Each row was made from one small tree. The marks that hang from a mark follow it in brackets, in the order of their numbers. Every link used is in the known rows. Write each row's tree.
In the rows, 100 means zero.
Known rows
Z_772(Z_227): 94, 107, 120, 112, 116, 123, 139, 71, 141, 70, 88, 130, 112, 122, 95, 105, 106, 116, 113, 135, 85, 98
Z_165(Z_227(Z_141 Z_508 Z_772 Z_917)): 101, 105, 105, 91, 124, 108, 104, 104, 163, 87, 102, 114, 126, 135, 135, 87, 103, 128, 92, 122, 90, 107
Z_508(Z_227(Z_927)): 76, 108, 103, 126, 138, 125, 115, 90, 150, 73, 102, 119, 97, 109, 94, 119, 108, 116, 105, 137, 94, 105
Z_769(Z_227(Z_165 Z_772 Z_917 Z_927(Z_536))): 96, 102, 78, 104, 139, 125, 119, 103, 132, 84, 110, 91, 142, 117, 133, 88, 140, 124, 110, 113, 102, 106
Z_917(Z_227(Z_719)): 50, 115, 118, 98, 120, 106, 122, 66, 134, 77, 84, 137, 107, 132, 68, 104, 106, 117, 122, 128, 95, 94
Z_536(Z_508(Z_227(Z_141 Z_165 Z_772 Z_927))): 89, 106, 95, 104, 135, 115, 106, 94, 154, 86, 91, 91, 129, 111, 141, 89, 125, 119, 105, 124, 98, 114
Z_508(Z_227(Z_141 Z_165 Z_772 Z_917 Z_927(Z_536))): 103, 113, 75, 90, 143, 115, 99, 101, 141, 90, 93, 80, 126, 108, 132, 92, 134, 111, 99, 118, 102, 112
Z_927(Z_227(Z_141 Z_165 Z_508 Z_719 Z_772)): 111, 112, 90, 90, 127, 96, 102, 80, 136, 82, 71, 91, 135, 131, 137, 89, 105, 117, 129, 117, 96, 92
Z_165(Z_227(Z_917)): 86, 114, 117, 98, 125, 116, 116, 87, 171, 80, 113, 135, 94, 126, 92, 109, 98, 119, 96, 140, 90, 110
Z_927(Z_227(Z_141 Z_165 Z_508 Z_719 Z_772) Z_536): 107, 121, 72, 88, 129, 99, 104, 75, 128, 82, 69, 83, 132, 123, 135, 94, 121, 106, 138, 121, 105, 92
Z_769(Z_227(Z_141 Z_719 Z_917 Z_927)): 84, 110, 106, 118, 131, 103, 119, 98, 154, 84, 97, 108, 158, 128, 103, 80, 119, 141, 84, 109, 85, 103
Z_927(Z_227 Z_536): 77, 124, 93, 110, 127, 121, 126, 52, 134, 71, 86, 114, 75, 110, 80, 128, 113, 94, 127, 150, 99, 100
Z_612(Z_227(Z_719)): 75, 114, 114, 108, 125, 106, 121, 66, 128, 82, 94, 108, 101, 128, 69, 88, 102, 116, 128, 125, 95, 94
Z_917(Z_227(Z_927)): 60, 110, 107, 108, 120, 125, 119, 70, 133, 76, 82, 141, 112, 124, 81, 106, 110, 121, 109, 130, 96, 96
Z_508(Z_227(Z_141 Z_165 Z_719 Z_772 Z_917 Z_927)): 105, 105, 93, 89, 141, 97, 94, 111, 150, 93, 93, 82, 143, 121, 132, 78, 117, 125, 98, 108, 95, 110
Z_508(Z_227(Z_719 Z_917)): 73, 114, 115, 107, 141, 102, 115, 89, 153, 83, 109, 111, 103, 118, 82, 105, 104, 115, 99, 130, 89, 109
Z_927(Z_227(Z_165 Z_772) Z_536): 98, 114, 81, 90, 131, 118, 116, 65, 125, 78, 87, 95, 88, 113, 116, 115, 120, 93, 143, 138, 105, 100
Z_772(Z_227(Z_719 Z_927)): 99, 104, 111, 115, 118, 114, 127, 85, 142, 75, 82, 124, 142, 125, 101, 91, 110, 126, 116, 125, 87, 96
Z_719(Z_227(Z_141 Z_165 Z_917 Z_927)): 79, 119, 107, 96, 126, 120, 107, 67, 134, 93, 85, 89, 143, 120, 119, 95, 107, 124, 85, 118, 96, 104
Z_536(Z_508): 53, 112, 121, 121, 120, 123, 130, 62, 153, 75, 94, 122, 102, 119, 95, 110, 112, 112, 110, 146, 91, 110
Z_772(Z_227(Z_508 Z_719 Z_927)): 105, 103, 103, 121, 120, 117, 122, 92, 140, 73, 77, 123, 163, 130, 118, 86, 109, 132, 114, 121, 88, 90
Z_769(Z_227(Z_141 Z_165 Z_508 Z_719 Z_917 Z_927)): 105, 113, 89, 111, 134, 106, 106, 105, 152, 83, 88, 101, 188, 132, 136, 71, 120, 148, 89, 99, 92, 93
Z_165(Z_227): 79, 114, 114, 108, 121, 118, 120, 84, 169, 71, 108, 140, 84, 124, 93, 120, 97, 117, 115, 145, 94, 104

Write each row's tree
78, 117, 87, 115, 143, 126, 113, 87, 145, 80, 103, 106, 103, 103, 91, 112, 125, 108, 95, 136, 98, 111 : Z_508(Z_227(Z_917 Z_927(Z_536)))
91, 104, 99, 93, 130, 119, 99, 84, 122, 98, 86, 75, 163, 128, 156, 81, 110, 130, 92, 106, 98, 103 : Z_719(Z_227(Z_141 Z_165 Z_508 Z_772 Z_917 Z_927))
88, 120, 106, 106, 120, 99, 106, 93, 172, 75, 89, 128, 128, 134, 113, 99, 98, 131, 111, 128, 93, 95 : Z_165(Z_227(Z_141 Z_508 Z_719))
64, 109, 101, 109, 123, 114, 110, 82, 131, 77, 75, 135, 145, 134, 96, 93, 109, 130, 115, 120, 97, 88 : Z_917(Z_227(Z_508 Z_719 Z_927))
81, 113, 108, 107, 123, 103, 106, 89, 155, 86, 80, 105, 145, 129, 100, 86, 109, 128, 88, 120, 86, 106 : Z_227(Z_141 Z_719 Z_917 Z_927)
77, 115, 116, 112, 130, 98, 127, 88, 153, 83, 101, 109, 140, 131, 94, 86, 115, 135, 90, 112, 84, 103 : Z_769(Z_227(Z_141 Z_719 Z_917))
96, 125, 81, 100, 127, 105, 96, 101, 167, 84, 87, 113, 152, 127, 119, 88, 119, 129, 96, 124, 99, 101 : Z_165(Z_227(Z_141 Z_508 Z_719 Z_917 Z_927(Z_536)))
61, 120, 109, 98, 118, 101, 113, 71, 135, 77, 68, 130, 137, 137, 92, 91, 107, 127, 110, 117, 95, 87 : Z_917(Z_227(Z_141 Z_508 Z_719))
95, 117, 92, 110, 135, 118, 104, 90, 155, 75, 85, 106, 118, 109, 115, 107, 111, 120, 101, 126, 97, 102 : Z_508(Z_227(Z_141 Z_165 Z_927))
101, 106, 98, 86, 127, 98, 98, 99, 143, 90, 82, 87, 160, 138, 142, 73, 111, 127, 106, 107, 93, 100 : Z_227(Z_141 Z_165 Z_508 Z_719 Z_772 Z_917)
82, 92, 108, 103, 128, 107, 107, 103, 140, 90, 98, 98, 137, 131, 113, 84, 112, 125, 106, 119, 90, 109 : Z_227(Z_719 Z_772 Z_917 Z_927)
90, 89, 99, 120, 139, 110, 116, 117, 137, 87, 110, 99, 169, 135, 134, 73, 120, 144, 101, 103, 90, 100 : Z_769(Z_227(Z_508 Z_719 Z_772 Z_917 Z_927))
74, 117, 100, 94, 123, 124, 114, 68, 130, 73, 78, 137, 125, 130, 104, 103, 107, 120, 119, 124, 102, 87 : Z_917(Z_227(Z_165 Z_508))
81, 126, 84, 99, 124, 121, 108, 70, 155, 87, 76, 94, 149, 113, 122, 87, 137, 113, 91, 131, 99, 113 : Z_227(Z_141 Z_165 Z_917 Z_927(Z_536(Z_508)))
91, 98, 97, 104, 127, 122, 111, 90, 134, 76, 92, 104, 127, 129, 140, 100, 109, 119, 127, 123, 99, 96 : Z_227(Z_165 Z_508 Z_772)
69, 111, 80, 94, 123, 107, 105, 87, 119, 85, 66, 106, 153, 131, 118, 82, 132, 123, 122, 112, 104, 92 : Z_917(Z_227(Z_141 Z_508 Z_719 Z_772 Z_927(Z_536)))
91, 116, 104, 111, 118, 116, 108, 93, 174, 75, 91, 131, 113, 123, 107, 107, 104, 127, 100, 135, 93, 104 : Z_165(Z_227(Z_141 Z_927))
85, 112, 106, 85, 139, 93, 105, 92, 157, 96, 98, 83, 136, 121, 129, 75, 122, 117, 99, 117, 93, 117 : Z_536(Z_508(Z_227(Z_141 Z_165 Z_719 Z_772 Z_917)))
94, 121, 110, 98, 124, 108, 116, 59, 150, 83, 81, 110, 101, 121, 89, 105, 99, 109, 90, 134, 84, 106 : Z_927(Z_227(Z_141 Z_917))
64, 94, 109, 119, 129, 129, 116, 80, 114, 86, 98, 92, 131, 125, 134, 102, 107, 125, 115, 122, 99, 100 : Z_719(Z_227(Z_508 Z_772 Z_927))
85, 105, 112, 97, 138, 106, 113, 94, 147, 89, 105, 96, 101, 118, 110, 96, 110, 114, 89, 122, 87, 115 : Z_508(Z_227(Z_141 Z_772 Z_917))
